Every row comes from one small tree of marks. The marks that hang from a mark follow it in brackets, in alphabetical order. Every link used is in the known rows. Which tree was each row made from?
Known rows:
koto{vimo}: [-1 -1  8 -1  8 -4  5  2  2  4  5  3  0 -3  4  1  0  7  0  1 -2  6 -3  2]
mabe{zevot{dogo{fepumos{vimo}}}}: [-19   9   2   2  12 -13  -4  11 -16  -8  15  -9   0   5  17  -7   8 -32
  -9   5  -3  21  24 -17]
dogo{fepumos mabe zevot}: [ -9   4   8   3  -8  -3  -3  19 -16  -2  15  -6  -2   2  14   9   2 -12
  -7   5   1   9   7 -30]
memuza{biruk{zevot}}: [ -9   5  -6   2   3  -4   1  18  -7   3   4  -5  -5  -7  -3 -10   0  -2
 -12  -2   4   0   2  -7]
fepumos{dogo}: [-4  4 -4  0 -1  0  3  9  3  2 -3  0 -4  0  3 -7  3 -9 -6  5 -2 -2  9  1]
mabe{zevot{dogo{fepumos{vimo{koto}}} memuza{biruk}}}: [-17   3   4  21  17 -21  -5  13 -10  -9  11 -11  -4  -2  15 -15  13 -37
 -14  10   4  26  30 -19]
zevot{dogo{mabe} memuza}: [ -1  -2   9   9   1  -9  -4   9  -8 -14  -4  -7  -3  -4   8   2   2  -8
  -2  -1   2  11  15 -11]
tasoto{dogo{fepumos mabe zevot}}: [-11   6   8   5  -7  -3   5  22 -19  -2  16   1  -4   2  16   0   2 -22
  -9   2   0  13  11 -31]
biruk{zevot{dogo mabe}}: [ -6   6   8 -13   7  -4   1  10 -20  -9  -7   0  -7 -13   1  -4   3 -12
  -8   2   3   8  11 -12]
biruk{zevot{mabe memuza}}: [  7  -1  10   0   9  -6  -6   1 -12 -12  -9  -3  -3 -12  -2  -6  -2  -9
  -1   5  -1   9  10  -9]
dogo{mabe}: [  0  -1   6   4  -3  -1   2   5  -7  -3   3  -3   0   6   0   9  -6   3
   0   0   5   2   0 -11]
tasoto{dogo{zevot} fepumos}: [ -8   6   2   2  -1   3   8  19 -12   3  12  11  -1  -3  12 -13   1 -19
  -9   3  -1   8  11 -16]
tasoto{fepumos{dogo{mabe{zevot{memuza{biruk}}}} vimo{koto}}}: [-12   4   5  30  16 -13   3  22  -9  -3  13  -7  -2  12  10 -15  -3 -29
 -16  17  11  19  30 -24]
mabe{zevot{dogo memuza{biruk}}}: [-11   6  -5  18  11 -14  -3  14  -9 -12  -5 -17  -9 -10   7 -11   8 -30
 -10   0  10  13  23 -13]
tasoto{dogo{zevot}}: [ -5   7   3   4  -4   2   3  10  -8   4   4   5  -2  -5   3  -7   1 -15
  -9   3  -3   7   8 -14]
soro{koto}: [ -2  -2  -4   8  -2   5   0   1   2   2   2   4  -2 -10  -7  -4   9  -2
  -2   3   7  -3   1   1]
memuza{biruk{zevot{dogo}}}: [-16   8  -5  -1   5  -7   2  25 -12  -1   1  -6  -8 -12   2 -13   6 -10
 -16  -4   4   4  11  -8]
biruk{zevot{dogo{fepumos{vimo}} mabe memuza}}: [ -8   5  13  -3  15 -18 -10  15 -20 -19   7  -7   0 -12  16 -13   7 -26
  -9   6 -11  26  27 -19]
biruk{zevot{dogo mabe memuza}}: [  0   2  11  -4  10  -9  -6   8 -17 -16 -12  -4  -6 -17   4  -8   4 -17
  -5   3  -1  13  19 -11]
biruk{zevot}: [-3  2  1 -6  2  2 -1  6 -6  3  0  3 -2 -3 -3 -6 -2  0 -4  2 -2 -1  2 -2]
menok{memuza{biruk{zevot{dogo{fepumos mabe}}}}}: [-18   8   3  -4  -1  -9  -5  42 -25  -5   8 -17 -13   3  14 -11   8 -12
 -18   1  12  15  13 -29]

Which tree is each row?
[ -3  -1   7  14   5 -11  -5   8 -16 -14   6 -12  -3   6  15   4   2 -26
   1   6   7  15  17 -24]
dogo{fepumos mabe{zevot{memuza}}}
[ -6   2  13  19   9 -18  -9  12 -11  -8  13 -12  -1  -9   9  -7   7 -25
 -14  14   0  27  21 -31]
dogo{fepumos{vimo{koto}} zevot{mabe memuza{biruk}}}
[ -6   8  13   5   5  -4  -3   3  -7   4   3   1  -1  -1  -4  -3   1 -16
 -14  21  -3  14  19 -20]
fepumos{dogo{zevot{mabe}} vimo{koto}}
[ -9   0  10   1   3 -11  -6  24 -19 -14   5  -4  -6  -6  19  -5   7 -18
  -7   1  -3  14  20 -20]
biruk{zevot{dogo{fepumos mabe} memuza}}
[ -6   5   6  13  -3  -3  -1  27  -9  -5   7  -1  -4   0  16  -6   0 -19
 -10  11  -1   9  23 -24]
tasoto{fepumos{dogo{mabe zevot{memuza}}}}
[-10   2  13  29   7 -11   4  24 -12  -1  21   4   2   3  10 -16  -4 -20
 -17  10   4  25  22 -31]
tasoto{dogo{mabe zevot{memuza{biruk}}} fepumos{vimo{koto}}}
[-11   7   3   1  -5  -2   3  18 -12   1  12   4  -4  -5  16  -9   8 -25
  -9   2  -5  12  11 -20]
tasoto{dogo{fepumos zevot}}
[ -4   2   4  -1   6  -7  -7  11  -7  -9  -7   0  -5 -13   5 -13   6 -11
  -6   2  -5   8  16  -2]
biruk{zevot{dogo memuza}}
[-10   3   4  20  -5 -15  -6  29 -12  -9  14 -18  -5  -7  17   0   5 -20
 -12   2   4  15  15 -34]
dogo{fepumos mabe zevot{memuza{biruk}}}
[ -5   6   8   8  -6   1   5  14 -15   1   7   3  -3   1   3   2  -4 -11
  -8   2   3  10   7 -25]
tasoto{dogo{mabe zevot}}
[-15  10   4 -11   6 -11  -5  34 -27  -9   0 -17 -15  -7  12 -15  11 -21
 -17   3  12  18  15 -26]
menok{memuza{biruk{zevot{dogo{fepumos} mabe}}}}
[ -2   7   3  -4   5  -4  -6  19 -18  -3  -6 -16 -10  -3  -7 -11  -1  -3
 -12   4  13  10   4 -18]
menok{memuza{biruk{zevot{mabe}}}}
[ -4  -2  19  18   1 -11 -11   8  -8  -4  17  -3   4   5  11   2   1 -13
  -7  16  -5  23  18 -29]
dogo{fepumos{vimo{koto}} mabe zevot{memuza}}
[ -6   5   4  12   2 -16  -6  21 -14 -13   6 -18  -7 -16  14  -4  10 -29
 -11   4   3  18  17 -31]
dogo{fepumos zevot{mabe memuza{biruk}}}
[-10   0  12  13  15 -22  -4  12 -11 -16   7 -10  -3 -10  14 -11  12 -28
 -12   8   2  27  25 -20]
zevot{dogo{fepumos{vimo{koto}}} mabe memuza{biruk}}
[ -9   5  11   8   6   1   6  11  -8   9  19  18   5   5   7 -16  -2 -15
 -12  13  -4  17  14 -16]
tasoto{dogo{zevot} fepumos{vimo{koto}}}
[ -5   7   8  19  -1 -10 -10  16  -5  -5   9 -11   2   2   6  -4  -4 -14
 -13  13 -11  17  25 -23]
fepumos{dogo{mabe zevot{memuza}} vimo}
[-23   5  10   6   9 -13   0  29 -19  -1  19  -3  -3   2  11  -8   5 -13
 -20   6   4  19  17 -26]
memuza{biruk{zevot{dogo{fepumos{vimo{koto}} mabe}}}}
[-14   9   3  -1   0  -5  -5  34 -21  -3   0 -16 -12   2   0  -9   1  -1
 -17   0  15  11  10 -23]
menok{memuza{biruk{zevot{dogo{mabe}}}}}
[-19   6  12   3   6 -12  -8  33 -21   0  15 -10  -7  10   8 -13   5  -9
 -21  11   9  24  17 -29]
menok{memuza{biruk{zevot{dogo{fepumos{vimo{koto}} mabe}}}}}
[ -8   7   0   9   3  -1   4  11 -12  -1  -1  -8  -6  10   3   3  -3 -20
  -7   9  10   4  16 -18]
fepumos{dogo{mabe{zevot}}}
[-11   5   5  12  13 -25  -5  20 -14 -21   9 -19  -2 -12  20 -12  10 -30
 -12  -1  -3  27  25 -21]
zevot{dogo{fepumos{vimo}} mabe memuza{biruk}}
